What can hang from each mark
pafas: muven subig teka
pipu: subig
muven: foniv pakef siku
foniv: muven teka
siku: muven teka
teka: foniv pafas pakef siku
subig: pafas pipu
pakef: muven

Every row comes from one small tree of marks. Brackets hold a mark, then the marks that hang from it, in alphabetical order. Every link used is in the known rows. Which tree was each row made from?
(in the rows, 128 means zero)
Known rows
(pakef (muven (siku (teka foniv pafas)))): [120 176 136  87 114 122 130 140 153  95 140  89 136 132  80 117 121 178
 120 109  85 139 121]
(pipu (subig (pafas (muven foniv pakef) teka))): [148  81 164 151 128 116 127  76  92 104 145 144 112 158 187  94 148 109
 137 122 169 153 202]
(pafas subig teka): [152  88  86 143  79  85 163 133  66 203 127 136 134 174 171 121 121 132
  97 152 142 137  75]
(pakef (muven (foniv teka) siku)): [ 87 160 135  97  45 115 139 150 152 172 162 136 163 156 105 189 182 146
 108 116 123 179 165]
(pakef (muven foniv (siku (teka (pafas (subig pipu)))))): [107 117 139  96 136  80 124 125  76 163 130 118 170 111  44 133 111 135
 148 174  67 133 115]
(muven foniv pakef (siku (teka (pafas (subig pipu))))): [112  92 174 147 159  78 110  62  74 115 121 121 151 117  82 103 128 126
 180 181  70 112 132]
(subig pafas pipu): [168  98 138 159 132 123  84 160 112 142 115 167 142 148  76 107 132 124
 142 115 118  95 108]
(pakef (muven (foniv (teka (pafas subig))) siku)): [ 96 147 112 102  88  94 140 145 102 151 179 127 181 108  87 178 131 146
 147 129  84 179 142]
(muven siku): [145 146 138 165  76 119 121 119 169 150 147 165 138 135 121 122 166 159
 143 124 128 139 142]
(foniv teka): [139 148 107 143  61 119 142 168 126 186 142 137 141 170 138 164 160 155
  61 123 153 123  79]
(pipu (subig pafas)): [166 123 122 181 128 114 107 144 112 124 166 182 135 141 126 110 143 153
 140 118 139 127 121]
(foniv muven (teka siku)): [100 200  88 142  60 136 146 201 165 152 151 121 149 150 112 190 124 129
  65 115 154 116  89]
(subig pipu): [149 105 122 176 109 126 108 141 121 180  99 161 142 161 115 142 151 130
 104 136 132  99  97]
(subig (pafas (teka foniv pakef (siku muven))) pipu): [145 103 143  76 188 163 117 139 131  66  77 104  82 128  93  74 115  75
 139  96 127  62 101]
(teka foniv): [117 106 111 150 105 134 121 122 142 138 123 131 120 171 167 130 150 148
 117 113 122 134 124]
(teka (siku muven)): [147 181 114 157  96 125 111 148 183 155 129 139 123 116 136 129 161 129
 114 100 169 100 126]
(pakef (muven (siku (teka pafas)))): [152 202 137 118  92 111 126 156 151 132 148 112 151 128  67 128 131 182
 110 116 108 129 114]
(subig (pafas muven) pipu): [172  96 139 132 141 130  99 163 120 149  98 159 134 116  91  95 117 117
 132 119 147 121 130]
(pipu subig): [148 129 106 196 106 112 133 123 122 167 151 172 135 155 164 145 161 156
 102 142 153 129 107]
(teka (pafas (subig pipu)) siku): [143 121  97 194 181 132  87 126 100 127 125 151 152  89  90 128  86 142
 167 146  71  67  61]
(pakef (muven (foniv (teka pafas)) siku)): [111 187 144 120  76 131 120 142 147 123 175 128 171 125  84 177 158 161
 128  99  96 155 160]
(pipu (subig (pafas (muven pakef) (teka siku)))): [161 131 130 165 146 142 113 103 133  76 141 141 101 129 162  96 119 123
 139 108 162 117 147]
(pafas (muven foniv) (teka pakef)): [133  96 151 122 119 153 153  88 117 165 109 118  93 155 218 121 138 115
  89 150 171 130 162]
(teka (pafas muven (subig pipu))): [163  97 103 154 164 109 124 137  76 163 101 136 152  76 112 119  81 121
 133 151 125 121  93]

Write each row's tree
[102 141 109 164 134 132 107 122  99 123 178 134 154 105 129 155 106 159
 145 153  75  95  87]	(muven (foniv (teka (pafas subig) siku)))
[123 137 138  66 130 113 164 139 136 143  88  78  86 151 158 106 150 117
  71 138 174 112  99]	(siku muven (teka foniv pakef))
[ 86 134 119  95 122 146 135 122 189 115 114 119 124 138 142 159 149 125
 148 102 117 177 169]	(teka foniv (pakef (muven siku)))
[133 130  95 122 207 154 133 147 101 123 105 114 126  54 104 150  64 112
 123 166 116  80  44]	(foniv (teka (pafas muven (subig pipu)) pakef siku))
[102 149 125 147 124 131 107 103 192  90 106 105 107 133 174 129 172 106
 145  74 153 125 172]	(teka foniv (siku (muven pakef)))
[ 79 141 125 109 112 145 159 131 185  97 120 114 124 131 137 147 127 102
 138 115 135 169 168]	(teka (foniv (muven siku)) pakef)
[114 151 131 164 139 155  95 112 146 123 137 125 145 135 167 171 137 137
 144  97 117 125 178]	(teka pafas (pakef (muven foniv)))
[125  78  76  96 127 101 167 154  63 213  72 116 137 172 140 166 107  83
  87 154 142 135  71]	(pafas (subig pipu) (teka (pakef muven)))
[143  64 173  84 142 135 122  97 126  63  81 114 104 136  93  63 126  89
 166  97 116 148 179]	(subig (pafas (muven pakef siku) (teka foniv)) pipu)
[157 131 114 104 108 136 128 169 124 137 118 124 120 182 140 133 119 116
 111  86 154 130 130]	(subig (pafas (teka (pakef muven))))
[104  59 125 113 181 148 141  87  79 165  86 123 102 111 169 125  90  81
 130 200 123  99 110]	(pafas (muven foniv) (subig pipu) (teka pakef siku))
[136  78 140  86 206 192 110 124 129  63  78 112  74 121 120  76  81  94
 141 126 109  74 106]	(subig (pafas muven (teka foniv pakef siku)) pipu)
[ 98 144 142 133  64 117 115 118 170 168 155 156 161 147 126 165 179 143
 149 114 116 182 205]	(pakef (muven foniv siku))
[ 95 122  98 101 166 126 136 118 142  88 133 109 139  85 127 145  94 128
 188 112  80 177 141]	(teka foniv (pafas subig) (pakef (muven siku)))
[119 142 139 131 144 151 111 140 128 108 184 162 128 100 124 129 133 140
 127 146 132 120 139]	(pipu (subig (pafas (muven (foniv (teka siku))))))
[174 136 122 146 145 145 124 134 124 102 156 154 103 118 134  83 105 144
 120 127 146 106 110]	(pipu (subig (pafas muven (teka siku))))
[106 164 126 113 147 143 153 151 128  84 113  66 115 148 135 130  85 131
  85 127 127 105  96]	(siku (teka (foniv muven) pafas pakef))
[113 147 146  96  93 119 153 140 128 170 123 115 121 143 161 165 183  99
  80 128 188 129 141]	(siku (muven (foniv (teka pakef))))
[112 173 101 110 115 109 181 169 116 115 155 109 163  81  91 169  82 115
 128 136 131 157  98]	(foniv (muven siku) (teka (pafas subig) pakef))
[ 96  93 128  47 161 104 182 106 118 141 108  93  89  95 152  90  92 122
 131 198 127 170 107]	(pafas (muven (siku (teka foniv pakef))) subig)
[137 127 130 123 151 126 126 103 137  42 130 113  96 146 143  83 149  97
 146  74 152 115 148]	(pipu (subig (pafas (teka foniv (siku (muven pakef))))))
[129 117 164  61 190 132 154 110 138  65 135 124  80  92 111  62 109 137
 144 167 131 146 132]	(pipu (subig (pafas (muven (siku (teka foniv pakef))))))
[136 142 183 150 161 167 111  68 166  85 142 136 119  64 151 108 128 142
 176 135 119 135 203]	(teka (pafas (muven foniv siku)) pakef)
[136 128 165 197 132 140  89  68 145 106 131 123 135 117 197 126 145 137
 155 101 145 139 217]	(teka (pafas (muven foniv pakef)))
